Each row was made from one walk, in order. Every step used is in the known rows, and no mark comes twice. Write each row's walk.
Known rows
labi, rakin, dezo: [-12 -27 -45 -12  -6 -39  27  11 -13  24  46 -15  -6  14 -18  -8   0 -23
  -3   8  23  -2  -8  -2   4 -14 -33 -23  -8 -18  -9  -4  -6  15 -36 -22]
zefi, nusa: [ -5 -17  13  14 -17 -31   8  11   0 -36  13  -1  -5 -17 -10  -1  25  -9
   6   3   9  30 -12 -45  17   1   8 -21  -1  -2  10  19 -12  10  10   5]
dezo, rakin, labi: [ 29 -10 -17 -10  -7  -8 -16   8 -34 -39  30  -4 -10  20   9 -30  19  19
 -35  17 -28  18 -10  20 -28  -9 -15  11  15  -7 -20  -5  -5  36 -22 -12]
pero, zefi: [ -9   9   5  27   1  32  10  19 -22   0  10  -2  21  -8   3  -4  20   2
 -20 -22  -5  -3  27  15   5  -4 -16   0 -19   3 -11   8  -7   2   8  25]
zefi, rakin: [ 27 -11 -17   0  14 -23  13 -17 -12  13  27  -6 -13   8  18   7 -12  28
  -8  -8  14 -18   6   4  -5  11  -8  -8  24 -12 -20  11 -12  -1   5  -2]
noti, guduz, nofab, nirat, miri, nusa, zefi, rakin: [ 10  -2 -55  42 -56 -48  52   8 -65 -27  16 -25 -44  -9  53   5   1  27
  -4 -41  44 -61  27 -13   8  -5  39 -10  13  86 -25  52  -2  -9  -6 -94]
zefi, pero, fidak: [ 18 -15  12   2  16  -7  -5  32  13   5  13 -38 -13  -7 -15  29   8  10
  11 -27  17  35   1 -45   0   2   9  -5  20 -31  22  12   4   6   0   9]
noti, guduz: [-29  -8  -6   5  -6  26 -11  16   7 -14   5 -11  12   5  16  -5 -13  19
   3   7   9 -11  15 -12  11   8  10  -1 -44  21 -11  30 -18   6  -6  -4]
refik, dezo, rakin: [ 40 -23 -43 -16  29 -43  21  10 -19   8  49 -14 -19  24  12   1   4 -15
 -17  27   2   6  14  12  14 -49 -13  -5  -7   2 -19  11   5  28  -3   3]
rakin, dezo: [-10  -7 -37  16 -15 -18  11  -5  -7  17  29   5   2  -5 -24   8   9 -26
   8   3   3  27  -9  -1  -2 -24 -11 -13 -28 -12   0   7  -4   9  -9 -11]
fidak, pero, zefi, rakin: [ 24   0 -10  26  38  12  41  14 -23   6  60 -27  33   0 -10  -6   0  19
 -28 -39  10   1  55  14  -5  14  -8  -4   3 -20 -22   8 -40   9  13  36]
noti, guduz, nofab, nirat, miri: [ -5  -1 -19  27 -48 -12 -15  19  -9 -32   0 -15 -14  -8  12  -6   4  11
  20 -25  53 -46   9 -33  19 -12  38   1 -24  74  -6  19   7 -21 -10 -68]
fidak, pero: [  7   4   2   0  23   3  18  14  10  -5  23 -20  22   2 -29  -8  -8 -10
   2 -10   2  20  23  -5  -4   7  15   2  -1 -11  10 -11 -22   7   1  14]
pozoz, rikat: [ 17   2  -9  -3   7  -1 -13   2 -19 -20  12  11  15  -9  19  12  -6  11
   1  -5  -4  -6   0 -10  -2  15  11  -9 -19   3  -4   2   8  -4  -2 -13]
nusa, zefi: [-12   8   5  15  -5   8  29  11 -40   8 -11 -10  -1  15  -4  15   0   1
  -8 -13  -6  14   9  14   4  -3  -1   3  -3   3 -16 -14   5  10  -6   4]
nirat, nofab, guduz, noti: [  9  -4 -35  13  24 -20 -24  19 -22 -38  11  -4 -51   0 -19 -16  -9   0
  22 -38 -18  -4  25 -27  21  11  17  27 -23  14  -1 -21   2 -12   2 -43]
rikat, pozoz: [-22  -4  15 -38   8  -3  17  20  -6   7 -18 -19  -8 -26  26  25  -5   5
 -11  -7  13 -41   6  -7  -9   9  -1  -8  23 -10   9  -4   3  11 -19  30]
nofab, nirat, miri, nusa, zefi, pero: [ 22  -2 -20  46 -39 -56  57  19 -28 -33  25 -30 -52 -16  21  24  22 -39
  17 -22  36  -1  15 -52 -10 -25  48 -29  44  31  15  28  15  14 -16 -52]
nirat, miri, nusa, zefi, pero: [ 12  -9 -11  17  -3 -34  76   6 -37 -29   9 -44 -23 -28   5  12  26 -20
   4 -12  22   2  17 -51  -6 -29  26 -15  48  37  16  34   8  13 -24 -34]
fidak, pero, zefi, nusa, miri, nirat, nofab, guduz: [  8   0 -18  48 -18  -6  22  73 -15 -65  61  -7 -17 -24 -61  -8  27 -43
   6 -47  31 -15  71 -76  16 -26  18 -21 -31  48  34   7 -27  -3  72  -4]
fidak, pero, zefi, nusa: [ -7  -3  19  40   5   6  35  44 -12 -42  45 -20  39 -23 -37 -13  37 -19
 -12 -30   5  50  37 -36  18   2   7 -18 -21  -9   8  17 -41  21  19  42]
rikat, rakin, dezo, refik: [ -3 -47 -68 -16  11 -38  -4  30 -25   8  67 -10   5 -24  -9 -22  -8 -15
   6  -4  11   9 -14 -11  13 -24 -11 -12 -19   4 -32  22 -11  24  -7   7]
refik, dezo, rakin, rikat, pozoz: [ 35  -3 -47 -44  36 -27  18  33 -54   8  35 -36  -7  -3  34  40   0  -4
 -33  32 -13 -25   0  -2  -3 -35 -15 -25   9 -14 -21  24  15  54 -43   5]
lubiduk, fidak, pero, zefi, rakin, labi: [  3  -7 -24  42   4  35  12  12 -50 -39  49 -24  47  -7 -27  30  30  23
 -50 -54   1  12  50  18 -37  14 -22  -2  12 -26 -22   8 -40  39   6  52]
pozoz, rikat, rakin, labi: [ 41 -18 -32 -37 -21  17 -31  24 -52 -41  46  -6  25   0   6   3 -19  25
 -18  -1   5  -6 -15 -15 -47  23   5 -11   7  -6 -33   6  21  29 -22 -24]
pero, zefi, nusa, miri: [ -2   2  17  17 -41 -15  24  23 -11 -35  36  -6   5 -25 -13 -15  51 -42
 -17  -9  31   3   7 -52   3 -21 -13 -40 -25  19  10  37 -10  12  25  44]
nofab, guduz: [-23  -5 -10   6  12  19 -23   5   5 -18  12   3 -29  13  -8   7 -11  -2
  20  -4  22  -3  16 -20  16   4   4   3  -6   9   3   8  -5  -8  13 -40]
guduz, nofab: [ 16  10 -16  -6   2  -5  -2   7 -20 -12 -17  -8   2 -15 -14 -11   6  18
   2 -13   4  -9  -4  10  13  -8   2  19   2  23  -6 -15  13 -21   2 -30]
lubiduk, fidak, pero, zefi, nusa, miri: [-26  -9  23  25 -17 -11  31  39  -9 -59  42 -29  36 -35 -50  14  67 -62
 -19 -46  35  19  32 -58   6 -21   0 -43 -24  11  33  24 -34  30  36  84]
lubiduk, fidak, pero, zefi, nusa, miri, nirat, nofab, guduz: [-25 -13 -15  58 -17  -2  11  73 -21 -86  43 -10  -8 -37 -68  29  51 -54
   2 -74  34 -19  74 -76  20 -35  16 -25 -29  50  45   5 -30  10  83  22]
nofab, nirat, miri, nusa, zefi, pero, fidak, lubiduk: [ 21  -8 -21  51 -38 -65  49  40 -22 -27  12 -42 -64 -13 -16  49   1 -34
  24 -72  -1  -5  39 -57 -16 -21  38 -34  47  37  38  26  15  19 -15 -57]
refik, dezo, rakin, rikat: [ 58   0 -61  -5  25 -27   0  13 -49   3  54 -17   2  24   6  15   6  -9
 -23  38 -25  15  -5   6   5 -45 -14 -17 -16  -4 -31  29  13  41 -23 -26]
fidak, pero, zefi, nusa, miri, nirat, nofab, guduz, noti: [ 28 -13 -45  46  -6 -15  34  71 -17 -71  69 -23 -34 -20 -53 -36  35 -35
   6 -61   5   0  67 -82  12 -18  26 -20 -48  35  35  -2 -21  -1  68   9]
miri, nusa: [ -1   4 -21  -2 -18 -20  24  -4  -4 -16   0   9 -19 -25  26 -10  11 -13
  -8   3 -18  -9   4   0 -10   0   9  -7  18  23  17  35  -3   4   5 -27]
guduz, nofab, nirat, miri, nusa, zefi: [ 10  19 -32  37 -65 -51  51  10 -59 -26 -16  -8 -45 -21  19   4  27 -18
   2 -42  21 -31   7  -6   1 -23  38  -2  34  77   7  10  28 -15  -4 -89]

Which walk is each row?
[ 32 -24 -13 -44  15  -4 -13  27 -33 -15  41 -14  17  -6  17   6 -26  12
   1 -14  18 -24  -6 -19 -10  15  15 -18   0   4 -22   3  18   9  -6 -13]
pozoz, rikat, rakin
[ 19 -17 -47  47 -29 -18  17  57 -24 -65  46  -4 -57 -21 -25 -29  44 -26
   4 -51   3 -20  44 -79  14 -23   9 -24 -47  46  26   9   0  -9  68  -4]
pero, zefi, nusa, miri, nirat, nofab, guduz, noti
[ 26  -1 -28  25 -12 -12   3  31 -18  -7 -11  15 -15 -14 -10   7  -4   9
   3 -23 -24 -34  23   1   0 -18  11  15   0  31   9 -26  10 -14  34 -22]
miri, nirat, nofab
[ 24  11 -36  22 -61 -58  21  -1 -19 -33  -6   1 -45 -37  22  -9  27 -20
  10 -31  27 -45  -1 -22  -2 -19  38  -5  36  75  23  23  21 -24   1 -91]
guduz, nofab, nirat, miri, nusa
[ 22  -4 -31  44 -53 -67  66 -16 -51   0  28  -7 -60   0  52  21   9 -10
  -8 -35  30 -40  18 -11 -17  -4  29 -28  57  44  -7  36   4   7  -1 -59]
nofab, nirat, miri, nusa, zefi, rakin
[-21 -43 -71  -4  10 -54  14  20 -17  11  53  -5  -6  -7  -1 -32   4 -12
  -3  10   9   1  -7  -1  27 -16 -38 -14 -18  -3 -23   9 -24  18 -29  -2]
labi, rakin, dezo, refik
[-15 -21  -6  42 -29   9  47  53   0 -52  41 -22  25 -33 -41  17  70 -48
 -20 -50  25   0  46 -59  -5 -35   5 -53 -23  22  48  17 -26  24  75  80]
lubiduk, fidak, pero, zefi, nusa, miri, nirat
[-13  10 -19  14 -23 -15  53   8 -43  -8 -10  -3 -19  -9  21   4  10  -9
 -16  -9 -23   6  14  16  -6  -3   8  -3  14  26   2  23   2  13   0 -24]
miri, nusa, zefi
[ -3   9 -33  28 -39   1 -31  38  -5 -30   3  -3 -14   1  19  -4 -11  14
  17 -15  29 -22   9  -4  20   4  32   4 -48  38 -19   8   1 -15   4 -52]
noti, guduz, nofab, nirat
[ 26 -16  -4   8  30 -21  -3  38  16 -13  10 -41 -17  -7 -50  34 -20   2
  25 -45 -16  16  27 -38  -4  -5   2 -13  15 -19  25   0   0  14 -11   1]
zefi, pero, fidak, lubiduk
[ -4 -18 -35   6  24   9 -11   2   3 -23  22 -13 -49  17   0 -20  -3   7
  20 -20  -3  11  13 -27  12  13  11   3 -23  -5   6  -1   1  -7   9 -25]
nofab, guduz, noti
[ -6   3 -42  26 -66 -31  10  15 -13 -48  -1  -9 -31 -31  40 -16  14  -2
  13 -21  36 -54  14 -34  11 -12  47  -6  -8  96  11  53   4 -17  -4 -96]
noti, guduz, nofab, nirat, miri, nusa
[  6   4  19  15 -20 -14  42  37  -1 -42  60 -25  27 -22 -43 -22  43 -52
 -15 -19  32  23  31 -57  -1 -15   3 -38 -27  10  21  26 -32  19  26  57]
fidak, pero, zefi, nusa, miri
[-14  -8  17  42 -17   2  18  30 -22 -35  21  -2  15 -24  -7  -4  44  -9
 -13 -19   5  29  16 -31  21  -4  -9 -21 -21   1  -2  28 -19  12  20  30]
pero, zefi, nusa
[ 37   4 -37  45 -35 -71  47  48 -42 -38  -5 -50 -62 -28 -30  39   7 -18
  26 -86   4 -13  34 -46  -2 -28  39 -15  48  59  31  10  28   0 -14 -88]
guduz, nofab, nirat, miri, nusa, zefi, pero, fidak, lubiduk
[  0  -5 -25  44 -54 -31  34  58 -39 -35   3 -57 -47 -23  20  25  22  10
  16 -62  46  -7  24 -64  13 -13  55  -7   9  69  18  53  13  -1  -9 -82]
noti, guduz, nofab, nirat, miri, nusa, zefi, pero, fidak
[ -9   8  -9  15  10 -10 -38  20 -22 -34   2  12 -32  -6 -27  12 -18  -8
  21 -24   7 -18  28 -19  25   0  10  27  -6  27  -3 -13  -3 -13   7 -57]
nirat, nofab, guduz
[ 30   4  -9  41 -31 -24  46  69 -20 -48  49 -11  14 -37 -53 -16  39 -41
 -13 -42   8 -10  53 -57  -2 -32  13 -24 -26  39  29  -1 -23   6  60  37]
fidak, pero, zefi, nusa, miri, nirat, nofab
[  7  -2 -20  29 -63 -52  23  -9   1 -21  12  10 -48 -21  36   1  20 -38
   9 -15  22 -34   3 -33 -14 -11  36 -25  34  53  29  38   9  -3   1 -62]
nofab, nirat, miri, nusa
[  8 -10 -49  43   0  -8  35  -4 -40  28  67  -3  11  -7  -4   8  17   0
 -21 -26  12   4  24  18  -3 -16 -35 -19 -24 -22 -32  25 -23  11   4  11]
pero, zefi, rakin, dezo
[-38 -16  23  50   8   6  25  44 -20 -62  27 -26  47 -35 -44  25  61 -28
 -15 -56   8  46  40 -36  24  -5   4 -23 -19  -8  19  14 -43  33  30  67]
lubiduk, fidak, pero, zefi, nusa
[  2  -5 -37  31   0   8 -21  34 -13 -25   0  18 -44  -2 -18  15 -15   9
  21 -27  -1 -39  40 -20  15 -14  15  17  -5  38  12 -18   5 -22  48 -61]
miri, nirat, nofab, guduz
[ 23  -4 -28  -9 -37   1  23   9  18  10  13   3 -21   3   2 -10  10 -19
  -3   7  18 -48   6 -22 -27 -30   1 -29  -4  30  28   3  16  -9  45  12]
nusa, miri, nirat
[  5  -4  -6  16  -5 -19  49  40 -30  -4   3 -40 -32 -17   7  31  16   0
  -4 -35  -6  40  14 -30  -7  -2  17  -9  34  -4  23  35   6  20   0 -14]
miri, nusa, zefi, pero, fidak
[ 19 -21 -16   7 -53 -30  32  19  20 -25  25   3 -27 -15  -7  -7  34 -28
   2   8  25 -14  -6 -67 -11 -31   9 -51  -5  27  38  23   5   1  56  15]
zefi, nusa, miri, nirat
[  0  -5   0   5   1  -8  -9  19   7   6 -14 -12 -13   4 -37  24 -20   7
   8 -50 -37  -4  23  -3  -5   5 -10  -4   4   6  21  -3   1   7   1  -6]
pero, fidak, lubiduk
[  6 -33 -41 -23  -7 -21   9  21 -18  21  59 -22   6  -4 -25   2 -11 -28
   6  -6  24   7 -14 -13  -8 -21  -5 -22  -9 -12 -18   8   6  21 -14 -13]
rikat, rakin, dezo
[ 37   7 -17  -6  26 -11 -20  15 -45 -18  29 -16   1  15  13 -12  15   6
 -21  16 -45  10 -21  10  -1 -12  -6  -7  -1  -4 -19  11   0  32 -28 -31]
dezo, rakin, rikat
[ 30 -26 -50  21 -29 -50   7  38  -3 -65  36   0 -77 -15 -26 -24  24 -28
  24 -29   8 -19  18 -92  11 -20  27 -23 -28  42  38   2   7 -11  58 -27]
zefi, nusa, miri, nirat, nofab, guduz, noti
[ 25 -20 -24 -34 -27  17 -19  22 -32 -21  37 -15  10   8 -13  -7 -13  16
 -21   4   9  -2 -14  -7 -45   9  -5  -2  26  -7 -29   3  13  33 -20 -12]
rikat, rakin, labi
[ 22 -31 -51 -27  -1 -23  -2  23 -39   1  71  -9  19 -11  -6  14 -17 -18
   7 -12  21   2 -15 -20 -11  -7   6 -31 -27  -9 -23  10  15  19 -14 -24]
pozoz, rikat, rakin, dezo
[ 13  -3 -24  21   8 -33  49  45 -28 -20   0 -44 -35 -16 -27  37 -11  -8
   8 -53 -40  22  41 -26 -10  -8  10 -17  30   7  25  21   3  26 -10 -23]
miri, nusa, zefi, pero, fidak, lubiduk
[ -5   8 -16  44 -66 -44  52   2 -39 -13   1  -1 -49  -7  34  14  20 -35
   0 -29  16 -23  12 -16 -12 -16  35 -21  31  55  13  25  15   7  -5 -58]
nofab, nirat, miri, nusa, zefi
[ 17  -8 -10  32 -29   5  59  52   7 -31  59 -19  17 -20 -34 -21  46 -36
 -16 -22  23   4  44 -58  -9 -28   8 -49 -26  20  36  19 -23  11  66  53]
fidak, pero, zefi, nusa, miri, nirat
[ 38   7 -36  40 -36 -59  55  28 -48 -46   8 -38 -48 -30   7  15  28 -23
  17 -35  40 -10  12 -43   1 -33  51 -11  44  53   8  13  27  -8 -15 -82]
guduz, nofab, nirat, miri, nusa, zefi, pero
[ 33  19 -34  27   5   0  22  -3 -82  15  22 -20   5  22   9  37  -8  32
 -22  -9 -21   3  -4  13 -12  11  -9 -16  12 -16 -49  16   1  23 -20 -27]
nusa, zefi, rakin, rikat
